Every row comes from one small tree of marks. The marks that hang from a mark follow it in brackets, in alphabetical order. Every link used is in the known rows. Which tree was each row made from?
Known rows:
X(W(T(M(R)))): [ 35.3  22.1 -16.1   5.8  -9.6  -9.2   9.5 -33.1 -33.9  -7.5 -31.9  -3.6
  12.5  18.6 -28.3  21.2  -5.2 -22.8  17.5   2.8 -28.6 -32.5  45.4 -13.6
  -7.6]
X(W(R T)): [ 32.9   7.0  -4.1   8.3  10.1  -4.5  32.3 -19.7 -29.5  -2.5 -38.6   5.8
  23.8  18.9 -18.4  16.2 -26.9 -15.4   9.8  -1.1 -24.3 -35.7  41.5  -2.3
 -26.1]
V(J R(M(F T))): [ 14.7   7.8  -1.7  14.0 -22.7  -0.1   7.7  -8.4 -22.3  -4.3   4.1  -8.8
  20.4  22.1   7.2  -9.3 -13.6 -17.5   0.3  19.9  -9.2 -48.7  17.0  -7.8
 -17.5]
R(M(J) V): [ 18.4 -23.2  27.9  45.2 -19.7 -21.5  -0.6 -12.1 -13.8  -9.1  28.3  12.0
  -8.1  -5.3  -3.5   0.4 -20.5  -6.9   7.6  21.4 -33.1 -21.4  27.0  -1.5
  -2.1]
W(R(V) T(M) X): [ -7.0   1.0  22.4  16.6  12.0  11.3  27.1  -6.9 -18.6   1.3 -33.7  12.7
  24.6   7.0  -3.0  28.8 -21.9 -17.5 -12.8   9.7 -23.3 -51.9  40.1 -12.3
  -1.3]
M(F J(V)): [  5.0 -26.6   0.7  10.7 -38.3   8.4  19.2 -41.5 -10.6   5.7  13.3  -2.3
  11.9  17.9 -18.3  10.0  -6.5  -4.8 -15.6  15.8 -40.6 -31.6  38.2  -8.6
 -30.9]
F(M(J T)): [ 14.3  -0.4  19.3  24.0 -11.0 -24.2  29.4  -4.8 -31.5 -20.9   7.1 -25.2
  18.8  29.0  -6.0  12.7   8.7  -4.5  15.2  25.7 -20.7 -38.7  63.0 -42.8
  -3.1]
T(M(J R(V))): [  6.9  -5.5  11.5  15.3 -20.6 -10.2   4.2 -23.8 -11.2 -13.4   6.5   7.6
 -10.3  11.9 -23.9  23.3  -9.3 -11.2   0.9  20.5 -30.5 -31.8  33.5 -15.6
   5.0]
X(W(R(V) T)): [ 28.3 -11.9   7.5  23.3  18.0   2.2  30.7 -23.4 -24.3  -5.1 -31.8  18.3
  25.6   1.0 -21.0  15.8 -42.1 -19.9   1.5  -0.7 -21.4 -33.3  27.8   2.3
 -17.0]
V(J): [ 16.1   7.4  14.1  21.9 -23.7 -17.2  19.0  -6.4 -19.0 -15.6 -13.1   5.5
  -3.0  30.6  -0.6   1.7   1.2  -0.5   2.3   2.9 -29.1 -33.1  23.0  12.0
 -16.3]
V(R(M(F T))): [ 14.4   2.0  -5.9  23.9 -23.0   7.6  11.8 -15.0 -39.7  -3.1  12.6  -7.9
  28.6  12.8  -0.5  -4.9 -11.4 -20.6   4.7  22.7 -17.3 -27.3  38.1 -29.7
 -12.8]
T(M(F J R)): [  0.8   3.3  -8.5  -4.5 -31.6  -6.8   6.9 -34.4 -21.1  -6.3  11.7  -4.4
  11.5  26.2 -26.0  19.3   6.8  -5.9  -6.3  29.1 -27.3 -46.8  51.8 -28.5
 -17.1]
W(R(M)): [ 12.9   7.6  10.7  30.8 -12.7 -13.5  19.0  -4.9 -27.6  -5.3   1.0   5.1
  -2.2   9.3  -1.9   5.7 -20.9  -5.7  25.8  13.7 -20.5 -14.2  36.7 -13.3
 -14.4]
J(V(R(M(T)))): [ 18.6   0.2  -1.6  30.0 -32.3  11.0  12.7 -17.4 -20.0   1.8   0.9 -15.3
  -1.2  10.3  -0.8   1.3 -21.7 -27.5  20.0   9.2 -27.2  -6.3  21.6 -15.9
  -1.7]
J(V(R(M(F)))): [  6.7 -12.7  -4.9  29.1 -47.3  15.2  10.8 -36.6 -18.8   9.9   8.8  -2.7
   8.4   6.9  -3.5  -4.3 -23.2  -9.5  -5.4  13.0 -36.9 -10.7  20.1  -6.1
 -15.0]
V(J R(M(T))): [ 20.6  16.9   5.8  20.0 -19.9 -11.2   6.1   4.9 -18.5  -9.8  -7.8  -9.7
  -1.4  25.1  11.4  -5.6 -14.6 -17.6  13.9  11.2 -13.1 -37.8  11.6   0.6
  -4.4]
V(J R): [ 14.4  11.5   7.7  14.1 -27.8  -8.9  19.4  -6.2  -9.6 -11.2 -25.9   4.4
  -4.4  38.1   4.0   2.2  -8.8   2.0 -12.2   1.8 -31.6 -39.1   7.6  16.2
  -8.9]
R(M(F) V(J)): [  8.6 -19.8  21.0  42.1 -24.7 -11.1   1.9 -17.3 -17.5  -6.5  21.5  14.7
  12.4  -3.8   2.5 -11.2 -17.8  -5.4  -2.9  16.4 -17.9 -34.8  11.4   9.8
 -16.0]
M(F R(V)): [  2.5 -20.8   8.6  19.5 -18.2   8.3  20.7 -24.7 -32.6 -11.6  12.7  15.0
  18.8   6.6 -25.0  12.8 -11.8 -18.7  -6.7  15.3 -25.7 -25.2  30.6 -15.5
 -14.3]
J(V(R)): [ 10.2  -4.9   1.7  22.4 -40.7  15.0  26.7 -27.8 -12.7   1.4 -18.8   0.7
  -4.1  23.1  -8.0  10.0 -17.0  -7.8  -7.0  -0.9 -44.2  -5.8  16.7   1.1
  -7.0]
M(F J R T): [ 10.9  -4.3  -4.7 -14.3 -10.7   3.4  19.9 -15.4 -31.7 -12.1  16.6 -12.9
  22.3  30.0 -25.7  17.5   3.7 -27.7   4.7  27.4 -16.8 -54.3  52.3 -35.4
 -24.6]
J(V(R(M(F T)))): [ 10.0  -9.0 -10.3  23.1 -35.1  22.7  13.2 -29.8 -26.1  10.0  12.0 -13.8
  19.0   6.4  -4.6  -2.1 -20.4 -26.4   4.8  16.1 -23.0 -17.6  27.8 -23.7
 -15.4]
W(R T(M(F J))): [  2.0   0.6  -6.6  -3.5  -8.9  -2.5  24.1 -25.1 -18.3   5.7 -15.5  -4.2
  33.0  20.5 -10.7  18.0  -9.9  -2.6 -13.8  24.0 -19.4 -64.9  50.5 -34.2
 -31.1]
F(M(J(V) T)): [  9.4 -11.5  15.4  23.0 -21.9 -10.1  29.7 -20.5 -17.4  -8.1   4.4 -31.2
  10.2  24.5 -10.7  15.1  -1.4 -11.1  15.3  19.6 -26.3 -29.5  53.0 -38.0
  -5.6]
M(F J(V(R)) T): [  5.5 -17.7  -9.5  -3.3 -29.6  25.6  22.7 -33.7  -8.9   6.4   2.1 -13.8
  21.8  26.4 -16.6  12.0 -14.5 -20.0 -19.1  19.9 -30.5 -43.1  30.8 -20.8
 -22.2]

Write each row's tree:
[ 21.2 -11.8  21.1  53.6  -9.3  -7.4   9.1  -6.4 -36.9 -11.9  21.5   4.6
   9.5  -9.2  -5.0  -0.7 -16.8 -27.4  26.2  16.5 -17.0  -9.8  32.3 -20.1
   3.4]	R(M(T) V)
[ 19.7   0.8   8.8  22.3 -32.0 -18.5   1.6  -7.1 -10.8  -5.9   9.0  -1.7
 -12.3  19.2   4.6   1.2 -16.0  -1.1   2.0  21.4 -37.4 -29.7  24.2  -3.6
  -3.5]	V(R(M(J)))
[ -2.9  19.7  10.1   3.4   5.4   5.2  29.9  -3.2 -23.3   3.8 -40.9   0.1
  22.1  24.3  -1.2  29.7  -9.3 -13.8  -4.2  10.7 -24.2 -55.3  53.5 -19.2
 -10.7]	W(R T(M) X)
[  2.7 -10.0  33.6  25.7  15.6   2.1  20.3  10.0 -20.4   0.3 -14.2  11.8
  14.9  -6.0   9.1  15.5 -35.9 -25.6   5.4  11.3 -18.7 -48.0  29.4  -3.9
  -6.6]	W(R(M V) T X)
[ 34.3   6.3  -2.8   9.1  11.4 -13.3   7.4 -17.9 -21.7  -5.5   3.9  -7.5
   7.9  13.1 -21.0  13.2 -32.6 -20.7  29.7  25.1 -11.5 -39.1  48.8 -11.5
 -17.1]	X(W(R(M(J T))))
[  9.0 -12.2  28.2  17.2  -1.2 -16.5  25.7  -4.2 -26.5 -25.1  13.3 -17.3
  11.3  17.2 -16.4  20.6  -6.9 -19.8  16.5  26.6 -13.8 -41.3  46.1 -41.8
   7.7]	F(M(J R(V) T))
[  4.0  23.3   6.6  -3.7  -7.8   0.5  15.8  -4.0 -30.4  -5.8 -29.7  -6.0
  13.0  25.6  -8.4  28.9   6.8 -27.2   1.5   9.9 -30.0 -52.6  52.1 -19.6
  -3.2]	W(T(M(R)) X)
[ 15.0  -5.3   1.2  -9.5 -20.1   7.6  19.2 -19.0 -14.4  -6.6   3.4 -19.6
  -7.4  27.8 -25.8  23.4  -7.9 -35.1  18.8  12.6 -25.9 -32.7  36.5 -23.3
 -14.8]	M(J(V) R T)
[ 25.7  19.3 -13.4  11.4   3.7  -4.9  24.2 -32.0 -27.7   1.2 -42.6   3.2
  23.5  15.4 -22.4  20.3 -22.0  -9.3   9.9   5.6 -22.4 -35.2  48.7 -11.9
 -15.5]	X(W(R T(M)))
[ 19.6 -11.4   8.4  28.4   9.8   2.0  26.9 -30.3 -22.6  -8.4 -16.4  24.0
  12.9   5.2 -29.5  17.3 -41.4  -9.2   1.7   6.8 -25.1 -18.4  30.8  10.0
 -10.2]	X(W(R(V)))
[ 10.8 -12.7   4.2   7.9 -39.3   8.4  19.6 -26.9   3.2   1.4 -10.6  -4.1
 -11.6  28.1  -8.5  14.5 -18.6  -3.7 -15.1   7.8 -47.5 -25.0  17.6   3.1
  -9.5]	M(J(V(R)))
[ 21.5 -11.0   7.5  24.7 -26.8  -5.6   3.8 -18.4 -13.5   2.0  22.0 -17.2
  -6.1   8.4  -6.4   4.2 -13.1 -25.7  26.6  17.9 -26.4 -20.6  36.4 -19.5
 -12.0]	R(M(J(V) T))
[ 10.3 -24.0   2.7  23.8 -41.6  -2.8   2.9 -37.4 -11.4   8.9  29.2  -7.3
   2.4   3.9  -9.6   1.6 -12.8  -8.0   1.5  21.9 -36.2 -26.1  34.5 -10.7
 -27.1]	R(M(F J(V)))
[ 14.0  -7.8  -0.5   2.3 -26.1  16.0  22.8 -21.7  -3.4  -0.4  -7.8 -15.1
   0.7  30.0 -11.8  14.3 -16.5 -22.4  -3.8  12.2 -33.6 -31.1  24.8 -13.9
  -7.7]	M(J(V(R)) T)
[  5.3 -15.0  -8.4 -14.0 -22.5  18.9  20.0 -31.4 -19.4  -1.5  14.5 -18.3
  15.2  25.6 -30.2  21.1  -4.8 -34.0   3.3  21.4 -21.6 -43.2  42.5 -30.6
 -27.7]	M(F J(V) R T)
[ 10.9 -13.7  21.2  25.8   6.8   1.6  37.9  -4.4 -25.6  -5.5 -25.0  16.0
  18.6   3.9  -6.3  15.0 -28.6 -16.6   1.4   1.9 -22.3 -33.6  23.1 -13.4
 -15.3]	W(R(V) T)
[ 10.1  -5.0  21.0  16.7 -13.8  -9.3  14.7  -5.2 -12.1 -20.0  -7.8  13.4
  -9.6  18.7 -12.8  10.8 -13.6 -16.6   3.3   2.9 -21.8 -35.4   6.7  13.3
  -5.4]	M(R(V(J)))
[ 12.9   6.3  15.5   3.7  -9.1 -22.8  26.9  -1.7 -31.9 -24.1   6.2 -30.3
   8.4  34.8 -15.8  20.0   7.1 -17.1  25.6  28.3 -14.1 -44.2  59.1 -48.1
  -1.3]	F(M(J R T))
[ 23.1   5.2   4.9  16.7 -18.3 -10.4   4.3  -1.6 -18.6  -7.9  12.3 -12.5
  -0.5  20.9   1.1   2.3 -13.0 -18.4  12.3  25.1 -24.3 -35.3  32.7 -20.3
  -1.5]	V(R(M(J T)))
[  7.7  -4.6  11.0   3.7 -19.9  -6.3  28.2 -17.9 -19.1 -14.1   3.7 -37.1
   1.6  29.1 -17.4  23.2  -1.2 -22.9  24.5  20.4 -19.5 -33.8  48.9 -41.8
  -5.0]	F(M(J(V) R T))
[ -0.2   9.9  20.8  17.5  -0.5  -2.4  17.5   4.6 -24.1  -2.0  -4.8   3.9
   3.8  14.7   4.0  17.8 -20.9 -11.4  12.3  17.4 -21.9 -35.0  46.1  -3.4
  -9.7]	W(R(M) X)
[ 32.4  -2.1 -11.9  11.8 -21.9  -4.0   7.3 -50.6  -5.8   8.0 -24.8 -10.1
   8.1  13.3 -25.8  17.6 -15.7 -12.3   1.1   4.6 -41.4 -34.8  40.3  -2.6
 -15.6]	X(W(T(M(J(V)))))
[ 17.3  -8.3   2.1  17.9 -17.4  -9.1   5.6 -15.3 -33.4  -3.9  34.8 -12.2
  22.6  10.5  -7.3  -0.7  -1.6 -18.0  10.6  32.6 -17.3 -41.1  52.3 -32.2
 -22.8]	R(M(F J T))
[ -3.3  -1.4   4.4  12.9 -23.9  -1.4   6.9 -30.5 -15.3  -9.0  -0.3  10.6
  11.5  13.3 -19.3  11.2  -7.7  -9.8 -11.4  16.0 -15.9 -45.9  18.7  -3.2
  -9.3]	T(M(F R(V(J))))
[  7.6 -23.6   7.2   1.2  -3.9   9.6  17.2 -18.5 -26.0 -13.0  24.2   0.4
  23.3  11.6 -27.6  17.8 -10.6 -33.0  -4.4  28.5 -15.3 -50.9  38.9 -29.3
 -16.0]	M(F J R(V) T)
[  7.6  -7.9  -1.0  -8.6 -23.7  -2.8  16.5 -21.6 -23.5 -10.0  14.8  -2.4
   9.0  29.5 -22.3  16.1   1.6 -11.8  -6.6  24.2 -30.0 -47.4  45.7 -19.2
 -26.5]	M(F J R)
[ 17.2 -15.8  12.0  29.9 -39.2 -12.3   2.7 -24.8  -6.6   2.6  19.5  -8.2
 -18.4   7.0  -4.4   3.7 -14.0  -8.4  15.6  14.5 -39.7 -15.5  29.3  -2.7
 -13.2]	R(M(J(V)))
[ -4.7  14.9  -2.5 -10.2 -10.8  12.3  15.4 -16.8 -36.1   0.6 -20.2  -5.5
  33.6  23.9 -12.5  25.6   8.2 -26.0 -11.2  16.9 -26.0 -63.6  57.8 -26.9
 -16.8]	W(T(M(F R)) X)
[  7.5  -6.6  11.4  15.1 -26.0  -0.8  30.9 -20.0  -9.6  -6.3  -7.3 -32.1
  10.6  31.7  -4.6  14.5 -11.2  -9.2   1.4  19.9 -27.2 -31.8  38.2 -31.9
   1.2]	F(M(J(V(R)) T))
[ 18.5   6.1   4.0  14.7 -20.7 -19.6  12.6 -16.6 -19.2  -4.1 -15.1  -6.1
   9.2  20.2  -5.5  12.9   6.5  -3.9  -0.9  13.3 -36.0 -45.8  46.9 -23.0
 -10.4]	W(T(M(J)))
[ 26.8   0.4   9.7  24.9 -15.6 -20.5   3.2  -3.1 -27.2 -10.0  24.6 -12.3
  -0.1  12.5  -3.0   1.7  -3.3 -20.0  27.5  25.0 -20.9 -30.4  46.3 -25.3
  -9.3]	R(M(J T))
[ 15.7  -5.4  -4.1   9.6 -22.0  -0.7   6.4 -14.0 -23.4  -1.7  21.8 -11.5
  21.4  18.2  -1.9  -0.5 -13.7 -16.4  -1.9  32.6 -20.8 -47.4  37.4 -27.8
 -15.4]	V(R(M(F J T)))
[  2.5   8.1  19.3  -1.2  13.2   6.5  38.5   8.2 -25.3  -1.2 -36.5   1.8
  22.9  24.8   3.0  25.8 -14.6 -18.4  -5.3   5.2 -25.4 -58.1  46.1 -10.2
 -20.4]	W(R T X)
[ -2.2 -14.8   2.7   9.5 -22.9  -0.8   4.4 -36.7 -16.3  -7.1  17.7   8.3
  12.9   9.5 -28.5  19.0  -7.4  -9.4 -14.8  28.4 -27.1 -43.2  39.9 -22.1
  -7.4]	T(M(F J R(V)))
[  8.5   2.4  19.7   9.5 -20.3 -29.2  24.5  -7.3 -24.5 -22.5   3.0 -20.6
  -2.5  33.7 -12.7  19.0   5.8  -0.1  13.5  22.6 -27.9 -38.9  52.6 -31.5
  -2.7]	F(M(J R))
[  2.7 -20.7  -4.7   2.6 -41.4  17.3  21.0 -39.2  -1.7   7.3   0.2  -3.3
  10.0  26.4 -13.1  10.2 -17.0  -3.5 -30.3  15.2 -44.0 -37.1  24.4  -3.9
 -23.1]	M(F J(V(R)))
[  5.4   1.3  -5.7  12.4 -46.3   5.4  11.1 -39.1   6.4   5.2 -13.0  -7.8
 -10.3  26.4 -12.0  17.2 -14.0   0.5 -14.6  13.4 -45.5 -24.5  25.5  -6.8
  -0.8]	T(M(J(V(R))))
[ 29.7   9.8  -0.7  27.1  -1.3 -13.8  12.3 -24.0 -28.2  -3.5  -6.9   6.8
   3.3   6.9 -17.4   8.5 -32.8  -7.5  26.4  11.2 -22.2 -14.8  41.3   2.1
 -15.4]	X(W(R(M)))
[  7.4  -4.1   1.9  21.8 -42.1  -4.6   9.3 -40.5  -3.3   3.3  -2.4  -6.6
 -10.7  18.9 -17.5  17.8  -2.6  -1.0  -0.1  12.4 -42.3 -19.5  39.5 -11.0
  -8.0]	T(M(J(V)))
[  5.7 -10.5  27.4  37.5 -14.1 -16.5  29.4  -9.9 -33.2 -24.0   3.2  -2.1
   6.4   9.5 -13.7  15.5  -7.8  -7.3  13.7  14.1 -22.3 -16.3  39.6 -27.0
   9.0]	F(M(R(V)))
[ 33.1  12.9  -6.2  21.9   9.5  -4.5  14.3 -17.1 -35.5  -6.6  -3.4  -3.1
  14.6   8.6 -20.3   9.6 -30.4 -24.2  36.0  15.1  -8.5 -20.0  48.2 -14.2
 -15.3]	X(W(R(M(T))))
[  2.7 -14.4  13.5  10.1 -18.4   1.4  16.6 -18.2 -18.8 -13.4   2.7  12.4
  11.5  15.4 -16.0   7.8 -12.0 -14.9 -11.5  11.9 -18.2 -47.5  11.1   7.4
 -18.8]	M(F R(V(J)))
[  6.0  16.9  11.1  16.5  -9.8  -2.5  16.6  -6.8 -29.9  -2.0 -29.0  -1.4
  21.4  21.3   0.2  21.3   7.1 -13.2  -5.4   7.7 -35.8 -46.9  54.8 -15.2
  -4.3]	W(T(M) X)
[ 13.9 -27.8  13.8  32.6 -10.4  -4.0   3.6 -17.9 -26.7  -4.9  42.6   2.1
  23.6  -5.8 -10.2  -0.5 -17.0 -21.8   4.7  33.1 -16.2 -39.1  39.1 -25.9
 -13.8]	R(M(F J T) V)
[ 15.6 -13.1  16.8   6.1  -0.1  -2.4  15.2  -6.5 -20.3 -19.5  12.2  -0.4
   2.5  15.2 -24.2  20.9 -13.0 -33.3  10.5  20.4 -20.3 -40.1  32.8 -24.0
  -2.2]	M(J R(V) T)
[ 10.8  12.8  12.7  16.7  -8.9 -15.7  32.7  -1.1 -46.8 -24.8  -3.2 -25.7
  14.7  29.1 -13.4  17.8   9.7 -19.5  31.0  18.2 -11.5 -25.7  58.5 -50.1
   1.4]	F(M(R T))
[ -2.7  -8.4 -12.5   6.8 -49.0  17.6  12.4 -52.0   1.0  11.9  -3.4  -5.3
  10.9  24.1 -15.9  14.0 -12.1   0.8 -29.5  19.9 -42.1 -34.0  31.9 -12.9
 -14.7]	T(M(F J(V(R))))
